Each row comes from the steps of one path. Every step used is in the known rows, and no mark comes twice. Write the path behind each row, first mark first.
In the rows, zero is written as 128.
Known rows:
V, D, M, G: [148  98 122 125 119 106 110 124 119  74 109 142  84 102 110 130 142 140
 121 122]
V, G: [128 110 158 144 130 123 102 114 113 139 122 112 129 127 134 137 127 126
 131 100]
V, D, M, G, W: [157 107 117 119 113 122 130 126 109  83  95 136  98 127  92 127 138 143
 117 110]
D, W, G, V: [120 131 120 126 148 162 155 130 121 104 152 124 138 134 110 129 106 101
 125 108]
F, D, W: [105 120 137 145 124 109 144 139 137 121 201 149 160 120 160 129 111 109
 124 159]
D, W, G: [128 116 140 139 151 159 137 132  99 114 107 140 132 128 128 126 105 109
 123 114]
G, W, D, F: [134 149 129 137 133 131 139 119 122 116 103 108 142 159 115 120 115 138
 133 121]
D, V: [118 140 142 131 139 136 125 111 150 189  99 118 150 116 146 137 125 101
 122 159]
M, D, W, G: [131 117 129 138 134 138 137 151 122 110 142 153 129 116 145 119 101 108
 131 142]
W, G, V: [117 143 127 124 141 143 133 116 122 138 118 101 123 129 115 139 122 118
 125 118]
D, M, G: [137 111 125 134 126 103 112 106 107  90 115 123  85 118 119 120 137 124
 122 151]
W, G, V, D, F: [144 140 105 124 139 134 148 124 147  98 150 108 103 123  86 130 111 139
 123  59]
S, F, D: [101 141 154 140 114  69 139 129 142 182 200 132 147 141 178 133 126 138
 126 171]
W, D: [112 130 156 132 134 130 108 130 118 134  81 119 151 126 149 139 131 132
 136 157]
W, G: [126 127 149 137 143 144 114 122  99 146  75 117 119 123 134 136 121 127
 124 123]
F, D, W, G: [116 120 134 137 130 130 144 145 118 107 177 158 136 118 136 121 106 114
 125 115]
S, F, D, V, G: [117 137 150 127 108  87 136 127 164 183 218 142 143 130 147 120 126 121
 132 101]
M, G: [125 111 145 134 132 114 103 123 110 153  92 114 105 115 150 129 141 135
 125 172]
M, D: [117 129 142 144 121 100 114 133 143 163 133 121 138 115 175 138 120 122
 130 190]
G, W: [123 137 147 140 132 136 133 114 108 176  87 104 154 152 140 141 123 124
 120 152]
F, G, W, D: [131 132 131 125 124 162 103 139 102 148  56 136 143 143 137 124 147 143
 138 134]
G, W, D, M: [132 138 131 127 121 134 132 112 104  83  88 123 143 157 102 129 127 124
 130 129]
S, F, G, W, D, M: [138 140 120 124 115 130 129 123  99 110 114 151 123 172 117 108 145 145
 137 123]
D, F, G, W: [146 138 108 148 134 141 125 113 118 157 116 116 114 152 125 108 126 136
 124 118]
M, G, W, D, F: [146 133 122 127 127 125 128 128 112 101  90 112 106 148 110 106 131 150
 136 127]

Write each row's path:
[110 137 113 123 128 131 163 140 142  95 215 141 142 124 118 127 107 103
 126 111] -> F, D, W, G, V
[119 119 120 123 136 140 157 140 151 106 172 133 162 123 124 146 114 113
 122 119] -> G, V, D, W
[127 103 141 137 140 141 139 144 129 118 132 151 157 116 143 143 113 123
 120 123] -> V, D, W
[119 130 127 121 129 124 134 128 154 142 139 109 147 118 128 156 130 131
 122 127] -> G, V, D
[130 114 123 110 123 117 121 138 143 124 127 115 110 106 124 142 145 145
 125 135] -> M, G, V, D
[132 123 147 130 132 136 112 111 143 163 120 120 134 115 125 130 126 105
 130  95] -> D, V, G
[134 146 121 112 125 175 116 138 130 169  57 143 150 131 127 118 145 122
 137 129] -> F, G, W, D, V
[121 141 130 131 122 113 125 130 173 186 129 130 147 102 166 132 120 100
 130 185] -> M, D, V
[113 129 141 133 127 111 161 148 119 131 209 164 140 142 151 115 107 125
 127 122] -> S, F, D, W, G
[149 118 109 145 132 127 110 129 138 131 128 138 100 111 130 120 133 153
 125  92] -> V, D, F, G
[132 154 128 109 123 154 132 139 132 197  89 149 150 155 138 110 146 135
 140 133] -> S, F, G, W, D, V
[117 137 113 131 131 138 113 119 137 161 135 113 125 123 141 132 145 122
 128 145] -> F, G, V
[134 113 128 122 122 112 102 121 106  57  92 133  93 116 111 118 145 133
 136 145] -> W, D, M, G
[115 141 106 115  98  54 153 118 153  99 252 131  96 138 120 115 140 131
 127 156] -> S, F, D, M, G, V
[149 130 136 138 127 133 125 119 114  93 122 109 130 160  94 113 116 142
 141  54] -> V, G, W, D, F
[129 125 109 121 125 141 113 138 146 145 133 129 125 110 131 142 147 140
 127 113] -> F, G, V, D
[135 133 116 143 135 133 100 128 125 113 110 133 108 127 135 108 136 145
 141 117] -> W, D, F, G
[133 123 143 115 123 137 114 141  97 125  55 121 126 139 127 124 144 148
 136 153] -> M, G, W, D
[124 132 118 119 123 119 130 139 148 171 162 136 128 133 145 135 147 152
 129 120] -> S, F, G, V, D
[129 130 108 121 122 113 143 110 151  80 163 118 127 121  97 149 128 121
 118 109] -> G, V, D, M
[131 102 112 112 131 136 145 148 143  90 160 138 124 111 118 132 129 126
 124 128] -> M, G, V, D, W
[141 130 103 115 127 136 140 118 131  61 137 127 105 117  74 140 122 124
 120  67] -> W, G, V, D, M
[136 135 132 102 124 150 123 138 128 152  50 130 134 127 117 118 143 127
 136 150] -> M, G, W, D, V
[117 127 124 122 130 115 122 120 133 141 133  98 112 120 133 134 141 125
 127 166] -> M, G, V
